Each row was made from one path, in order. Every step used is in the known rows, and no mark comes twice. Write each row's path.
Known rows
g, n: [ 1.99 -0.33  0.90 -1.57  4.26 -0.51 -1.90  1.29 -2.56  1.13 -0.99 -1.52
  0.72 -1.74 -2.65  2.23 -3.40  1.40 -0.49  2.74]
h, u, n: [ 0.95  0.15 -0.45 -3.53 -2.55  1.30  2.80  2.70 -1.03 -1.23 -0.37 -7.72
  2.06 -3.01 -2.55 -0.15 -2.32  0.92  1.32  2.86]
h, g, p: [-0.60  1.54  0.81 -1.35  3.63 -1.45  1.44 -0.72 -3.10  0.24 -1.42 -1.97
  1.07  1.08  1.85  0.85 -2.12  2.71 -2.61  0.13]
g, n, x: [ 2.30  0.89  1.84 -2.11  7.40 -1.58 -4.50 -0.40 -2.33  0.59 -1.37 -1.15
  1.18 -0.77 -1.43  2.90 -2.77  1.27 -1.94  2.08]
d, x, p, u: [ 3.14  0.26 -2.85 -2.16 -2.43 -4.03 -0.96  1.94 -0.18  0.14  0.83 -0.65
  0.76 -2.75 -5.04  0.60 -0.27  3.20  2.41  3.99]
d, g, p, u, n: [-1.11  3.16 -2.68 -2.29  2.32 -1.53  6.05 -3.57 -1.98  1.03 -1.01 -2.53
  2.22  1.78  0.76 -2.48 -1.37  2.86  0.62 -0.03]
x, p, u, d: [ 3.01  1.28 -0.79 -1.82 -0.93 -2.31 -2.15  1.33 -1.44  0.11  1.15 -0.44
 -1.03 -0.82 -3.02  0.21  2.10 -0.83  0.70  2.24]
n, u, d: [ 2.39 -0.36  1.88 -1.01 -0.41  2.07 -1.31 -0.32 -1.67  0.09 -0.24  0.51
 -1.14 -0.45 -2.28 -0.08 -1.34 -0.04 -0.31  1.82]
d, x, p, u, n: [ 2.25  0.95 -4.76 -3.36 -4.57 -3.17  1.14  4.62  0.51 -0.22  0.50 -3.07
  1.32 -3.52 -4.97 -0.64 -0.81  2.21  3.19  5.28]
g, n, u, d, x: [ 4.78 -1.36  0.48 -0.66  0.24  0.32 -5.29  3.44 -0.71  1.74 -0.58 -1.31
 -1.96 -4.61 -4.48  0.18 -2.36  0.50  0.77  4.66]
n, x, p, u: [ 2.42  2.09 -0.98 -2.85  1.70 -3.44 -1.57 -1.50 -0.93 -0.66  0.42  0.81
  1.08  0.28 -2.04  1.68  0.77  2.19 -0.43  1.94]
d, x: [ 1.73 -0.33  0.35 -1.01  1.60 -1.75 -1.48  0.86 -1.68  0.04 -0.45 -1.91
  1.80 -1.93 -3.55  1.37 -2.93  2.28  1.03  3.23]
d, g, n, x, p, u: [ 3.73  2.11 -1.16 -1.08  2.74 -3.59 -1.48 -3.52 -0.15  1.18 -0.68  1.94
  0.49  0.15 -1.99  1.11  0.56  2.16 -0.51  1.73]
u, d, g, n: [ 2.68  0.62  2.38  1.39  3.99 -0.38 -2.34 -2.85 -2.10  1.85 -1.27 -0.13
 -0.66  0.08 -1.30  0.95 -0.82 -1.62 -1.07  1.26]
d, g, p, u: [-0.49  2.75 -0.62 -0.90  4.27 -2.13  3.95 -6.34 -2.70  1.39 -0.65 -0.05
  1.65  2.36  0.56 -1.00 -0.88  3.65 -0.11 -1.16]
h, x, p: [ 2.28 -0.98 -0.58  0.85  2.21  0.44 -2.54 -1.38 -2.01 -1.70  0.49  3.29
  1.22 -0.06 -2.81  1.42 -2.45  2.00  0.02  0.35]
p, u, d: [ 1.30  2.25  0.76 -2.22  1.99 -2.15 -1.49  0.03 -2.58  1.16  0.27 -1.24
 -0.43 -0.13 -2.53  1.32  0.68 -1.93  0.32  1.95]
u, d: [ 1.55  0.58  2.54 -0.64  2.65 -0.37 -2.69 -0.05 -2.76  0.00 -0.21 -1.60
  0.00  0.23 -1.68  1.30 -0.90 -1.58 -0.82  1.50]
h, u, d, g: [ 2.27  0.56  3.01  0.52 -0.73  0.65  0.29 -3.91 -1.34 -0.04 -0.19 -3.89
  0.20 -0.41 -1.41  0.12  1.03 -1.18  0.21 -0.05]
p, u, n, x: [-0.09  3.65 -1.76 -4.67  2.13 -2.30  0.96 -0.29 -1.43  0.12 -0.73 -2.65
  2.24 -0.05 -1.53  1.42 -1.30  0.31  0.01  2.80]
u, n: [-0.06  0.69 -0.54 -2.46  0.57  0.25  2.55  1.45 -1.89 -0.64 -0.96 -3.34
  2.27 -0.65 -1.99  0.51 -3.39  0.81  0.46  2.80]
h, x: [ 0.39 -0.12  0.50  0.13  5.31  0.83 -2.24 -2.42 -3.06 -0.72 -0.20  2.38
  1.80  0.33 -2.17  2.42 -3.91  0.68 -0.22  0.18]
h, x, p, u: [ 1.71  0.52 -2.58 -0.91  1.45 -1.34 -1.50 -0.84 -1.63 -0.71  1.04  3.74
  0.68 -0.76 -3.59  1.55 -1.01  1.45  1.13  1.05]
p, u, n: [-0.51  2.32 -2.32 -4.17 -0.78 -1.47  3.56  1.49 -1.50  0.57 -0.51 -2.76
  1.89 -0.84 -2.78  0.37 -2.06  0.34  1.70  3.46]

Which path is each row?
[-0.75  4.50 -1.89 -2.64  5.46 -2.31  3.61 -5.77 -1.82  0.41 -1.39 -2.35
  2.69  2.63  2.02 -1.35 -0.40  2.81 -0.95 -0.52]  d, g, p, u, n, x
[ 3.05  3.02  0.22 -0.11  1.71 -3.06 -2.37 -4.92 -0.58  0.07  0.11  2.06
 -0.30  2.16 -1.04  0.43  3.41 -0.64 -0.86  0.32]  n, x, p, u, d, g
[ 1.81  2.13 -0.78 -1.93  4.42 -3.22 -3.44  0.85 -2.73  1.45  0.27 -3.84
 -0.27 -1.58 -1.50 -0.78  0.49  1.50  0.73  1.60]  g, p, u, d, x
[ 2.14  0.13  2.10  1.28 -0.72  2.01  1.30 -5.32 -0.90  0.60 -0.77  2.34
 -0.77  1.46 -1.43 -0.80 -0.67 -0.10 -0.30  0.35]  n, u, d, g
[ 2.77  3.44  1.35 -0.70  5.98 -3.07 -4.03 -4.15 -1.79  2.61 -1.20  0.55
 -0.72  0.68 -0.93  1.96  1.30 -2.20 -1.27  0.99]  p, u, d, g, n, x
[ 6.60 -2.24 -0.74 -0.29 -2.37  0.09 -5.97  4.49  0.41  0.67  0.15 -0.69
 -2.55 -5.00 -4.95 -0.79 -0.73  1.52  0.97  4.92]  g, n, u, d, x, p
[ 2.26  1.66 -0.54 -1.98  0.62 -3.59 -3.36  1.76 -1.68  1.58  0.29 -2.12
 -0.35 -2.42 -3.94  1.16  0.37 -1.20  1.66  3.60]  p, u, d, x
[ 2.67  1.78 -0.24  0.34 -1.60 -2.21  0.59 -3.24 -0.62  0.61  0.37  1.44
 -0.75  1.05 -2.25 -0.37  2.64 -0.55  0.60  0.80]  x, p, u, d, g
[ 3.61 -1.27 -0.98 -0.48 -1.38 -2.14 -1.86  2.08 -0.34 -1.01  0.33 -1.20
  1.22 -2.46 -4.16  0.57 -1.31  3.54  1.26  3.63]  d, x, p
[ 4.42 -0.76  0.16 -0.23 -0.75 -1.93 -4.76  2.80 -0.70 -0.63  0.51 -2.07
 -0.44 -2.30 -3.91  0.21  0.89  0.44  0.75  3.30]  u, d, x, p
[ 2.13  1.12 -0.95 -2.67  1.01 -0.83 -0.60  1.08 -0.46 -2.19 -0.67 -2.34
  1.98  0.10 -1.46  0.15 -0.90  1.74 -0.79  2.34]  u, n, x, p
[ 3.32  2.60  0.08 -2.27  2.32 -3.28 -4.74 -0.49 -1.26 -0.36  0.67 -0.09
 -0.67  0.32 -1.76  1.44  2.94 -0.75 -0.80  1.63]  n, x, p, u, d
[ 0.72  2.60  0.02 -2.17  5.35 -2.02 -1.55 -1.06 -3.78  1.09  0.25 -2.80
 -0.35  0.44  0.16 -0.55  0.72  0.69 -0.62 -0.13]  g, p, u, d
[ 2.64 -0.01  1.43 -0.41  1.59 -1.57 -4.32  1.57 -1.90  0.29 -0.23 -2.59
  0.16 -1.87 -3.07  1.10 -0.85 -0.80  0.39  2.96]  u, d, x
[ 3.82 -0.95  1.45 -1.07  1.30  1.75 -3.48  1.86 -1.54  1.48 -0.76 -0.37
 -2.00 -2.58 -3.04  0.22 -2.15 -0.25 -0.49  3.08]  g, n, u, d
[ 4.98  0.94  1.84  1.21  4.51 -1.80 -5.50 -3.13 -0.67  0.37 -0.90  0.83
 -0.82  0.47 -0.74  0.95  1.61 -0.68 -2.23  0.83]  u, d, g, n, x, p
[ 5.24 -1.69 -0.66 -0.20 -3.98  0.20 -3.74  2.37  0.42 -0.74  0.67  0.07
 -1.58 -2.89 -4.36 -1.07  0.04  1.71  1.27  3.68]  n, u, d, x, p
[ 2.40  2.20  0.49 -0.35  3.03 -2.18 -1.53 -2.51 -1.93  3.08 -0.70  0.22
 -1.17 -0.59 -2.16  0.91  0.32 -1.83  0.24  1.81]  p, u, d, g, n
[ 3.69  1.67 -1.54 -3.28  3.56 -3.66 -4.11  1.00 -0.91  0.70 -0.05  0.06
  0.11 -1.96 -2.70  2.23 -0.16  2.01 -0.58  3.12]  g, n, x, p, u
[ 3.04  1.93  3.16  0.98  7.22 -1.39 -5.11 -4.36 -2.01  1.32 -1.72  0.14
 -0.26  1.04  0.12  2.05 -0.01 -1.71 -2.61  0.45]  u, d, g, n, x
[ 0.75  2.71  0.91 -0.03  1.02 -1.76  0.86 -4.54 -1.91  1.73 -0.31  0.97
 -0.15  1.80 -1.48  0.37  1.15 -1.70  0.49  0.68]  p, u, d, g
[ 4.31  1.30 -0.66  0.29  0.48 -2.37 -2.04 -0.96 -0.68  1.91  0.03  1.16
 -1.59 -0.80 -2.68 -0.06  1.89 -0.69  0.39  2.07]  x, p, u, d, g, n
[ 2.82  1.06 -1.36 -0.16  2.02 -1.10 -4.76 -0.51 -1.90 -0.29  1.27  2.96
 -1.01 -0.57 -3.08  1.44  1.08 -1.27  0.65  0.85]  h, x, p, u, d
[ 3.96  0.51  0.73  0.57  3.78 -1.82 -2.42 -3.94 -0.54 -0.09 -1.05  1.66
  0.85  0.34 -1.04  1.22 -0.47  2.39 -1.80  1.12]  d, g, n, x, p
[ 3.11  0.05  1.62 -0.75 -0.69  0.75 -2.90  2.56 -1.11  1.95 -1.45  0.41
 -2.73 -2.34 -1.55  1.68 -1.59 -1.60 -1.64  3.42]  h, g, n, u, d
[ 1.20  1.19 -4.29 -2.13 -0.72 -0.74  0.37  1.25 -1.07 -0.88  0.53  1.18
  1.24 -1.16 -3.52  0.43 -1.73  0.63  1.88  2.27]  h, x, p, u, n
[ 4.01  1.17  3.23  0.09  3.53 -0.35 -4.67 -3.29 -1.11  0.78 -0.98 -4.03
 -0.35 -1.46 -0.55  1.39  1.09 -1.53 -1.56  0.59]  h, u, d, g, n, x
